Each row was made from one path, in order. Every step used is in the known rows, and no mark comes twice. Write each row's path.
In the rows, zero is written as 128.
Known rows
gomop, gile, leman: [120 191  90 128 127 144 135 139  96 140 142  89  70 140 169 150 151 166
 161 127 205 148  80 132  99]
mezig, tibu, vora, sape: [129 144  88  97 122 142 121  95  92 137  91 101 147 133 164 176 133 100
 100 127 119 110  91 152  88]
gomop, gile, tibu: [165 178  92 133 128 164 124 139  75 123 136  92  91 140 151 132 133 129
 132 119 177 132 110 117 101]
mezig, gisap, meto: [139 173  88 111 152 135 106 132 119 159 132 107 102 132 131 128 148 176
 174 146 137 153  62 134  90]
keni, gomop, gile, leman: [123 181 105 151 116 140 134 138 122 155 148 105  62 141 168 157 135 129
 157 136 201 170  71 142  97]
meto, gisap: [156 179 128 114 139 157 109 121 106 153 104 106 102 116 166 132 162 159
 157 121 127 104  84 123 103]
gile, tibu, keni: [159 150  99 135 121 130 112  93  84 123 101 106 120 150 145 155 118 129
 139 154 140 132 136 133  88]
vora, tibu, gile, gomop, keni: [130 172  85  91 112 161 114 104 137 158 124  81 109 186 133 164 145 103
 109 152 182 103 112 112  47]
keni, gomop, gile, tibu, vora: [148 154 106 159 122 160 123 107  97 142 107 128  93 131 145 142 141  90
 126 113 157 176 102 124 102]
vora, tibu, keni: [147 156  79 123 123 134 105 104 115 152  92  88 127 159 139 156 123 131
 133 142 136 138 112 121  78]
keni, gomop, gile: [151 175 116 154 127 163 125 144 114 165 141  99  84 141 165 131 140 109
 143 137 176 149  77 129  99]
leman, gile, tibu, mezig, gisap, meto: [150 187  73 118 143 176 112 126  93 123 163 123  94 143 114 134 171 145
 163 139 174 152  67 126  98]
mezig, tibu, keni, gomop, gile: [152 156 104 158  91 144 114 131 136 161 123 100 102 169 168 165 131  70
 135 165 149 166 128 152  96]
gomop, gile: [147 186 102 130 139 167 126 146  90 150 135  84  93 141 167 123 156 145
 148 129 180 129  86 119 100]
tibu, mezig: [154 173 110 118 150 174 115 109  70 155 125  98 126 148 153 147 173 144
 128 149 160 118  58 129  92]
mezig, tibu: [154 163  96 107 111 163 109 124 115 144 103 105 140 143 159 162 136 114
 119 127 141 109  92 153  95]
sape, vora, tibu, gile, leman, meto, gisap: [148 199  52  88 124 177  98 121 131 181 152 109  65 138 128 162 144 190
 156 100 117 132  73 133  96]
sape, vora: [135 182 106 137 131 161 116 100  98 143 121  98 129 117 159 140 151 146
 141 139 128 106  63 131  95]
keni, tibu, gile: [172 162  98 110 131 180 119 150 115 176 174 126 131 155 135 138 138 117
 127 157 181 105  74 117  76]
tibu, vora: [126 156 106 121 144 157 119  87  93 155  75 122 134 125 155 142 166 147
 140 116 141 130  74 131  95]
tibu, gile: [151 178  94 104 144 180 121 138 103 158 147  91 110 146 158 133 157 144
 139 147 167  99  81 130  82]
leman, gile, gomop, keni, tibu, mezig, gisap: [130 172 122 121 108 173 132 107 122 161 157 149 119 168 112 142 178  92
 153 180 214 122  77 119  65]
leman, meto, gisap: [179 175 109  98 147 171  95 121 100 187 105 122  87 134 148 130 144 192
 164  99 116 116  82 142 110]
gile, leman, meto, gisap: [151 181  98  95 135 149 104 116 107 177 111 129  63 132 149 155 140 213
 177  96 140 134  80 154 110]
gomop, keni, tibu, gile: [145 158  90 110 120 179 118 129 120 188 160 108 130 170 137 146 141  89
 117 180 183  91  84 122  51]

Which path is each row?
[120 138 129 124 107 137 120  59 122 170  87 151 148 166 128 170 152  97
 120 152 177 133  98 115  59]
gile, gomop, keni, tibu, vora
[144 149  99 146 129 140 133 108  76 129 129 105  90 129 154 152 115  77
 108 127 150 153 100 125  91]
keni, gomop, gile, tibu, vora, sape
[143 155 131 117 117 150 121  95 108 174 141 139 128 169 108 155 161 104
 135 195 181 137  80 121  58]
gile, gomop, keni, tibu, mezig, gisap
[139 164  85 151 115 130 117 120 116 190 137 117  47 175 151 164 116 160
 178 147 179 196 107 165 100]
tibu, keni, gomop, gile, leman, meto
[147 153 106 125 126 173 111 100  88 185 138 113 146 170 130 161 157  91
 107 181 178 110  63 122  61]
gomop, keni, tibu, mezig
[144 188  90 109 115 167 115 106 133 139 148  98 116 155 132 159 149 128
 120 136 151 114  89 104  75]
sape, vora, tibu, gile, gomop
[163 182  70  69 112 178 100 140 132 180 142 124  70 156 151 175 148 173
 155 108 136 123  98 170 105]
mezig, tibu, gile, leman, meto, gisap
[151 145  95 146 112 130 104 103 139 167  97 105 119 159 137 162 108  94
 128 150 131 157 104 130  77]
vora, tibu, keni, gomop
[141 151 132 121 102 136 119  91 126 165 121 131 137 174 132 167 129  98
 121 167 193 110 101 117  56]
gile, gomop, keni, tibu
[118 169 105 167 107 116 131 119 122 156 137 102  62 159 169 167 134 127
 171 167 189 187 107 146  92]
tibu, keni, gomop, gile, leman
[157 170  83 107 142 175 105 114  87 157 118  89 132 155 131 155 156 130
 107 127 154 127  59 113  84]
vora, tibu, mezig
[131 168 101  90  93 166 116 105 139 150 125  94 121 188 156 180 155  83
 110 169 175  93 126 147  59]
mezig, tibu, gile, gomop, keni
[139 180  78 126 123 162 107 104 115 145 112  90 135 124 137 148 133 130
 119 118 121 117  65 115  88]
sape, vora, tibu
[159 184  94 124 131 197 124 114  69 115 141 117 115 145 140 143 169 117
 130 125 192 109  81 124 102]
leman, gile, tibu, mezig
[134 168  77 142 115 137 103  85 116 145 101  86 135 144 138 158 129 127
 133 150 109 137 100 119  82]
sape, vora, tibu, keni
[156 190  84  81 141 171 108 135 113 185 148 119  52 146 151 151 154 207
 177 113 152 125  83 151 101]
tibu, gile, leman, meto, gisap
[145 188  64 112 128 184 110 125 121 153 151  82 122 139 136 143 146 124
 118 134 132 108  69 112  77]
sape, vora, tibu, gile
[146 182  80 126 133 179 105  95  89 150 127  87 139 139 130 158 163 126
 107 137 127 127  47 110  88]
sape, vora, tibu, mezig
[150 170  79  88 117 170 104 125 132 215 161 135  71 169 128 164 139 155
 155 146 168 115  87 143  69]
gomop, keni, tibu, gile, leman, meto, gisap
[150 159 105 163 100 151 122 103 122 126 120 133 102 149 147 151 120  79
 152 148 170 138 125 142  93]
leman, gile, tibu, keni, gomop
[115 132  97 115 127 136 125  79  90 172 110 112 151 146 141 165 123  81
  99 164 151 101  78 124  52]
gomop, keni, tibu, vora, sape
[141 150 104 124 116 156 113 110 115 178 122 115 143 156 136 152 126  96
 118 164 172 101  80 126  59]
gomop, keni, tibu
[173 156 115 124 137 174 114 119  83 172 151 132 147 156 130 154 154 119
 117 159 175 123  52 116  84]
keni, tibu, mezig
[121 167 128 115 115 135 120  80 114 147  95  96 116 164 154 160 147 123
 133 158 178 104 106 131  63]
gile, gomop, keni
[127 163  82 114 132 159 136  94  73 103 113 116 120 120 151 147 135 108
 123 107 165 100  95 127  93]
leman, gile, tibu, vora, sape
[124 166  76 156  99 117 121 123 141 158 129  93  66 167 147 175 116 111
 150 147 181 198 109 129  83]
vora, tibu, keni, gomop, gile, leman
[139 157 113 115 124 132 105  95 121 179 158 135 119 187  99 167 164 120
 142 201 179 163  68 113  55]
gile, gomop, keni, tibu, mezig, gisap, meto
[170 167 108 156 117 160 122 138 100 136 141 108  82 140 150 138 119  91
 126 127 173 153 101 126  99]
keni, gomop, gile, tibu
[157 171 110  90 102 167 118 126 132 140 139 112 121 174 156 171 152 110
 119 144 171 107 116 142  84]
mezig, tibu, gile, gomop
[145 175  90 111 163 153 103 121  94 162 148 104 106 146 125 138 177 172
 161 163 142 161  45 130  91]
tibu, mezig, gisap, meto
[102 151 115 116 105 142 140  73 115 146 123 138 136 163 140 168 143  72
 120 152 204  97  95 115  57]
leman, gile, gomop, keni, tibu, vora, sape
